Every row comes from one small tree of marks. The marks that hang from a mark follow it in brackets, in alphabetical order. Every link used is in the known rows. Which tree was each row made from?
In the rows, zero is written as 128.
Known rows
N(P(G(B(A)) R(E) V)): [203 147 203 114 102 119  97 190  88 144 137 131  90 143 121 115 167 127
  43 101  95 147  52 168]
G(A): [129 138 123 129 140 114 123 143 128 125 119 124 131 148 130 158 124 126
 103 122 123 118 111 103]
A(Y): [130 136 117 123 118 141 128 125 111 120 118 101 129 135 136 121 148 118
 135 128 136  95 120 108]
N(P(G(A B) V(Q))): [144 141 173 132 123  94  79 206 151 161 129 140 133 146 107 162 164 153
  47  61  92 114  93  74]
V(P(N)): [129 112 134 145 141 113 126 184 137 146 166 145 147 119 108  87 124 102
 108  94 136 123 108 133]
P(G R V(Q)): [208 131 185 128  84  98  75 208 122 141 158 154 135 116 116 137 145 125
  90  95 100 148 125  78]
P(G(B) N R V): [185 110 205 124  85 117  84 195 117 169 138 135 123 131 119  92 177  97
  55  76 111 129 101  96]
B(A(C E Y)): [144 119 128 106 129 163 154 115  71 109 150 151 107 176 155 108 130  72
 138 149 167  95 104 145]
B(A): [129 131 128 123 117 130 130 129 124 118 122 142 125 144 120 133 102 116
 119 136 124 122 103 174]
C(A(E) F): [158 122 130 124 132 158 132 151 129 115 126 125 129 180 153 126 129  91
 119 148 166 105 102 109]
U(A): [149 134 128 129 123 129 142 152 121 131 119 151 137 134 123 147 109 127
 115 127 143 126 104 153]
G(B(A(C))): [133 112 137 125 121 135 139 113 102 108 137 142 119 157 142 135 135  93
  91 140 147 117 100 168]
Y(A(C(F))): [157 108 125 122 128 119 128  95 115  57 129 142 135 162 149 127 118  89
 104 137 170  92 110 145]
G(B(A(C(F) E Y))): [159 111 125 110 113 169 147 118  86 107 140 110 114 203 167 114 162  63
 103 163 182  58  88 145]
U(A(C(F) E Y)): [187 111 119 110 122 161 156 136  83 108 146 138 125 186 164 115 146  77
 124 155 199  71 104 120]
C(A): [135 130 134 130 129 140 120 140 129 109 116 128 133 142 136 137 121 111
 118 125 140 132 106 112]
R(E(A(C Y))): [176 138 110 125 138 148 150 124  46  67 149 119 124 138 176  97 151  89
 138 132 130 109 119 159]
E(A): [156 144 124 133 130 130 129 132 124 121 122 149 136 128 134 125 121 123
 132 121 114 118 137 191]
A(C E): [142 108 136 112 151 150 154 115  91 127 164 164 110 152 154 114 138  96
 135 136 162 134 141 116]
E(A(C(F) Y)): [185 117 111 127 112 144 123 112 101  73 138 122 136 161 160 100 157  84
 133 146 160  63 136 158]
N(P): [127 138 139 131 142 118 119 127 142 145 124 146 116 126 119 121 135 151
 121 112 132 119 119 144]
C(A(E Y) F): [160 130 121 118 124 170 131 149 113 110 119  98 131 187 164 115 146  80
 130 149 175  74  92  88]
B(A(C Y)): [138 117 123 116 113 143 135 108  85  86 136 135 117 159 142 114 130  86
 128 143 154  94 105 144]
V(P(G N) Q): [151 113 145 152 120  88 101 228 135 140 183 164 138 112  93  95 122 101
  94  66 100 124 113  90]

Write each row's tree
[194 150 175 137 117  98  85 198 143 165 153 160 158 114 119 135 145 157
 102  99 131 129 111 111] => N(P(R V(Q)))
[209 123 182 138  96 100  89 246  82 131 172 139 139 112 130  93 142 101
  83  72  87 151  97  71] => P(G N R(E) V(Q))
[159 111 128 112 145 139 145 101  98  80 140 160 125 181 163 122 118  79
 112 139 181  95 109 145] => Y(A(C(F) E))
[145 117 183 105 102 137  98 135 102 119 131 145  96 163 121 101 180 105
  71  96 133  97  84 140] => N(P(G(B(A(C Y))) V))
[240 124 161 129 103 124 114 172  27  86 163 143  94 138 164  58 165  52
 100  94 114 108 110 130] => P(G N R(E(A(C Y))))
[130 126 121 121 133 136 132 123  91 107 125  98 126 171 161 152 177  94
  86 124 154  78 103  72] => G(A(C Y) B)
[160 117 117 114 138 155 141 134  92 113 136  94 121 208 176 138 185  73
  88 147 182  52  98  70] => G(A(C(F) E Y) B)
[212 144 184 130  95 110  96 224  82 133 163 107 130 119 138 139 171 122
  63  95  85 152  90  83] => P(G(B) R(E) V(Q))
[209 140 186 113 113 109  96 203  76 118 143 116 109 143 132 138 158 115
  61 103  88 159  88  76] => P(G(A) R(E) V)
[155 145 122 111 133 161 159 154  90 150 123 141 126 163 147 134 128 104
 132 132 163  94  98 131] => U(A(E Y))
[194 124 188 141  93  90  71 248 124 165 142 141 150 143 124 141 162 101
  33  59  97 111  89  43] => P(G(A B) N R V(Q))
[150 141 170 129 125  90  76 203 149 146 138 163 128 139 103 151 141 152
  75  66  91 124 106  71] => N(P(G(A) V(Q)))
[186 123 172 131 116 123 119 200  82 138 156 120 151 119 143  84 142 105
  95  99 121 150  88 111] => P(N R(E) V)
[189 110 122 131 120 131 125 116 116  79 145 148 133 151 152 108 139  94
 123 145 153  95 146 179] => E(A(C(F)))
[159 105 115 120 100 140 124 111 100  67 135 113 123 180 146 107 138  75
 122 162 169  68 103 143] => B(A(C(F) Y))
[141 124 137 109 157 140 157  95  87  97 141 182 118 163 161 130 109  86
 119 121 168 122 112 147] => Y(A(C E))
[152 133 144 143 121  97 105 209 139 143 173 130 126 120 100 142 152 122
  74  89  97 125 109 106] => V(P(G(B)) Q)
[159 106 164 123 118  99  91 185 110 101 163 163 135 146 122 153 142 111
  83  84 110 138 128  44] => P(G(A(C)) V(Q))
[160 101 115 123 111 140 123 109 105  76 142  98 127 163 154 104 164  90
 131 154 174  73 128  94] => A(C(F) Y)
[133 147 118 112 147 149 140 148  98 144 121 115 122 177 153 144 144 104
 122 124 143  86 105  79] => G(A(E Y))
[223 148 158 151 116 110 111 237  84 131 167 147 180 113 153  95 122 105
 104  83  98 133 102 150] => P(N R(E(A)) V(Q))
